Each row was made from one small tree. Brackets hold a mark, then the marks that hang from it, in the order of their numbers. Every link used is in the known rows. Write each row's tree.
Known rows
[Q_311 [Q_312 Q_688]]: [ 8.56  4.16 -3.33 -1.49  3.15  4.84 -3.21 -4.68  1.14  0.86  0.08  0.87
  0.01  4.48 -2.64 -2.60  2.16  2.88]
[Q_857 Q_445]: [ 5.70  3.33 -3.04 -0.76  4.25  3.94 -2.21 -3.90 -1.27  1.88 -3.61 -1.80
  0.55  4.24  1.07 -3.46  2.86 -1.41]
[Q_857 [Q_445 [Q_581 [Q_312 Q_311 [Q_688 Q_442]]]]]: [ 4.14  1.50 -1.06 -0.97  4.62  5.04 -1.23  2.45  2.97 -2.03 -3.21 -1.79
  0.86  2.63  2.20 -6.83  3.33  5.76]
[Q_602 [Q_688 Q_442]]: [ 4.50  1.59  0.11 -2.47  2.84  3.35 -3.00 -2.83 -0.63  2.77 -1.00  2.93
 -0.20  3.87  2.01 -2.61  1.48  2.97]
[Q_581 [Q_312 Q_311 [Q_688 Q_442 Q_602]] Q_445]: [ 2.52  1.29  0.92 -3.17  3.58  3.69 -0.87  4.36  1.42  0.46 -1.34  5.40
  0.75  5.55  2.39 -5.74  5.63  5.49]
[Q_857 [Q_445 [Q_581 [Q_312 Q_688]]]]: [ 6.38  3.72 -3.02 -1.61  5.31  4.61 -3.49  0.02  0.92 -2.57 -3.06 -3.94
  0.92  3.36  0.23 -5.21  2.66  2.87]
[Q_445 [Q_581 [Q_312 Q_311 Q_688]] Q_857]: [ 4.53  3.90 -1.90 -2.22  6.44  6.32 -1.77 -0.36  3.41 -1.48 -3.50 -3.93
 -0.45  3.93 -1.44 -6.78  3.26  5.23]
[Q_311 [Q_312 [Q_688 Q_442 Q_602]]]: [ 6.90  2.47 -0.79 -2.53  2.37  5.61 -3.12 -1.62  0.49  0.71  1.85  5.28
 -0.79  6.04 -1.19 -0.72  3.79  4.44]
[Q_311 [Q_312 Q_581]]: [ 7.93  3.64 -1.35 -2.72  2.74  6.46 -2.74 -6.24  1.39  1.48 -0.88 -1.19
 -0.37  4.23 -1.52 -3.36  2.19  2.29]
[Q_602 Q_688]: [ 5.19  2.59 -0.50 -2.63  3.79  2.90 -3.88 -4.24 -1.01  2.04 -2.33  0.86
 -0.05  3.64  0.55 -3.24  1.20  0.99]
[Q_581 [Q_312 Q_311] Q_445]: [ 3.44  3.53 -1.61 -1.85  3.58  3.72 -0.52 -1.44  0.48  2.19 -3.97  0.03
  1.60  4.73  1.41 -8.19  3.79  1.29]
[Q_312 Q_311 [Q_581 Q_445] [Q_688 Q_602]]: [ 3.95 -0.14  3.30 -4.90  5.44  3.62 -2.86  3.39  2.19  0.83 -2.44  2.42
  0.48  4.33  2.14 -5.91  5.31  4.57]
[Q_559 [Q_581 [Q_312 Q_688] [Q_445 Q_857]]]: [ 5.80  3.27 -2.55 -3.33  5.71  5.15 -3.13  0.01  3.22 -0.35 -0.88 -1.37
  1.52  6.56 -0.85 -5.20  4.96  5.91]
[Q_445 Q_581]: [ 6.96  3.90 -1.20 -1.49  4.41  6.11 -3.86 -4.99 -1.00  2.42 -2.13 -3.65
  0.63  4.73 -0.66 -4.77  2.06  0.00]
[Q_312 Q_311 [Q_688 Q_442 Q_602]]: [ 4.01  0.65  1.65 -2.01  3.57  4.36 -1.38  1.73  1.05  1.72 -1.12  5.22
 -0.88  4.70  1.04 -3.22  4.80  4.30]
[Q_581 [Q_312 Q_311 [Q_688 Q_442]] [Q_445 Q_857]]: [ 2.41  2.35 -2.22 -2.48  5.09  4.26  0.22  2.82  3.50  1.25 -2.13  1.56
  0.66  5.01  1.63 -6.61  4.53  6.67]
[Q_581 [Q_312 [Q_688 Q_442 Q_602]]]: [ 4.97  3.13 -0.59 -2.24  2.83  4.50 -1.55  1.08 -0.17 -0.08  0.12  4.47
 -0.97  5.83  0.05 -1.60  4.75  4.67]
[Q_581 [Q_312 Q_311 Q_688] [Q_445 Q_857]]: [ 3.22  3.45 -2.64 -2.91  6.00  3.88 -0.62  1.33  3.01  0.40 -3.47 -0.45
  0.75  4.72  0.32 -7.26  4.23  4.51]

Which tree is each row?
[ 5.08  3.67 -1.92 -0.79  3.66  3.76 -0.44 -0.63  2.09 -0.16 -3.16  0.40
 -0.35  2.98 -0.92 -5.67  3.58  3.80]	[Q_581 [Q_312 Q_311 Q_688]]
[ 5.17  1.16  0.44 -6.21  5.14  6.39 -3.40  1.46  3.12  0.41  1.41  3.25
 -0.25  6.85  0.58 -2.50  4.72  7.30]	[Q_311 [Q_312 [Q_581 [Q_445 Q_857]] [Q_688 Q_442 Q_602]]]
[ 3.35  1.96  0.68 -2.05  2.91  4.47 -0.34  2.43  1.43 -0.25 -1.42  4.99
 -1.05  4.69  0.76 -3.74  5.14  5.38]	[Q_581 [Q_312 Q_311 [Q_688 Q_442 Q_602]]]
[ 2.17  2.78 -0.64 -4.43  6.31  4.22 -1.49  2.93  1.80 -0.48 -3.20  2.09
  0.14  6.18  0.37 -5.99  5.66  4.21]	[Q_581 [Q_312 Q_311 [Q_688 Q_602]] [Q_445 Q_857]]
[ 4.74  1.65  1.25 -2.34  4.51  3.84 -2.20  0.32  0.53  0.92 -2.52  3.13
 -0.73  4.37 -0.42 -3.59  4.64  2.42]	[Q_312 Q_311 [Q_688 Q_602]]
[ 1.49  1.75 -0.06 -4.07  5.33  4.64 -0.50  4.38  2.42  0.31 -1.73  3.88
 -0.03  6.43  1.82 -5.20  5.83  6.22]	[Q_581 [Q_312 Q_311 [Q_688 Q_442 Q_602]] [Q_445 Q_857]]
[ 2.91  2.15  0.80 -3.42  5.75  7.04 -1.69  2.73  2.82 -1.55 -1.80  0.41
 -1.19  5.50 -0.13 -4.75  4.90  6.74]	[Q_445 [Q_581 [Q_312 Q_311 [Q_688 Q_442 Q_602]]] Q_857]
[ 6.91  1.65  0.97 -5.63  4.28  5.03 -4.63  0.07  1.61 -0.14  0.55  2.64
  0.55  5.89  0.01 -3.50  4.19  4.52]	[Q_311 [Q_312 [Q_581 Q_445] [Q_688 Q_602]]]
[ 4.81  2.61 -1.67 -1.31  5.53  4.65 -2.06  1.11  2.57 -2.62 -4.59 -3.53
  0.97  2.37  0.88 -7.39  3.11  3.75]	[Q_857 [Q_445 [Q_581 [Q_312 Q_311 Q_688]]]]
[ 4.65  0.55  0.34 -1.73  3.16  4.45 -1.23  2.58  4.37  0.52 -0.56  2.33
  2.14  5.02  1.83 -7.31  5.28  7.78]	[Q_559 [Q_581 [Q_312 Q_311 [Q_688 Q_442]] Q_445]]
[ 4.09  2.84 -1.72 -1.90  4.28  2.79 -1.03  1.30  1.96  0.72 -2.99  0.99
  1.49  4.09  0.99 -7.67  4.02  4.05]	[Q_581 [Q_312 Q_311 Q_688] Q_445]
[ 3.35 -0.04  0.95 -4.01  6.09  4.84 -0.93  3.20  4.79  2.30 -1.86  0.51
  0.35  4.01  2.57 -6.28  4.46  7.77]	[Q_312 Q_311 [Q_581 [Q_445 Q_857]] [Q_688 Q_442]]
[ 5.68  4.36 -2.92 -1.39  4.64  5.68 -3.01 -2.90 -0.63 -1.21 -3.88 -4.99
  1.04  4.08  0.70 -5.66  2.38  0.27]	[Q_857 [Q_445 [Q_581 Q_312]]]
[ 6.08  3.40 -1.58 -2.20  3.30  5.17 -2.81 -2.81  0.76  1.37 -1.40 -0.98
  2.30  6.48  0.26 -6.00  4.55  2.43]	[Q_559 [Q_581 Q_312 Q_445]]
[ 8.66  3.03 -1.36 -2.86  3.53  5.55 -3.32 -3.53  2.76 -0.08  0.10 -0.34
 -0.50  3.59 -2.02 -2.97  2.35  4.99]	[Q_311 [Q_312 Q_581 Q_688]]
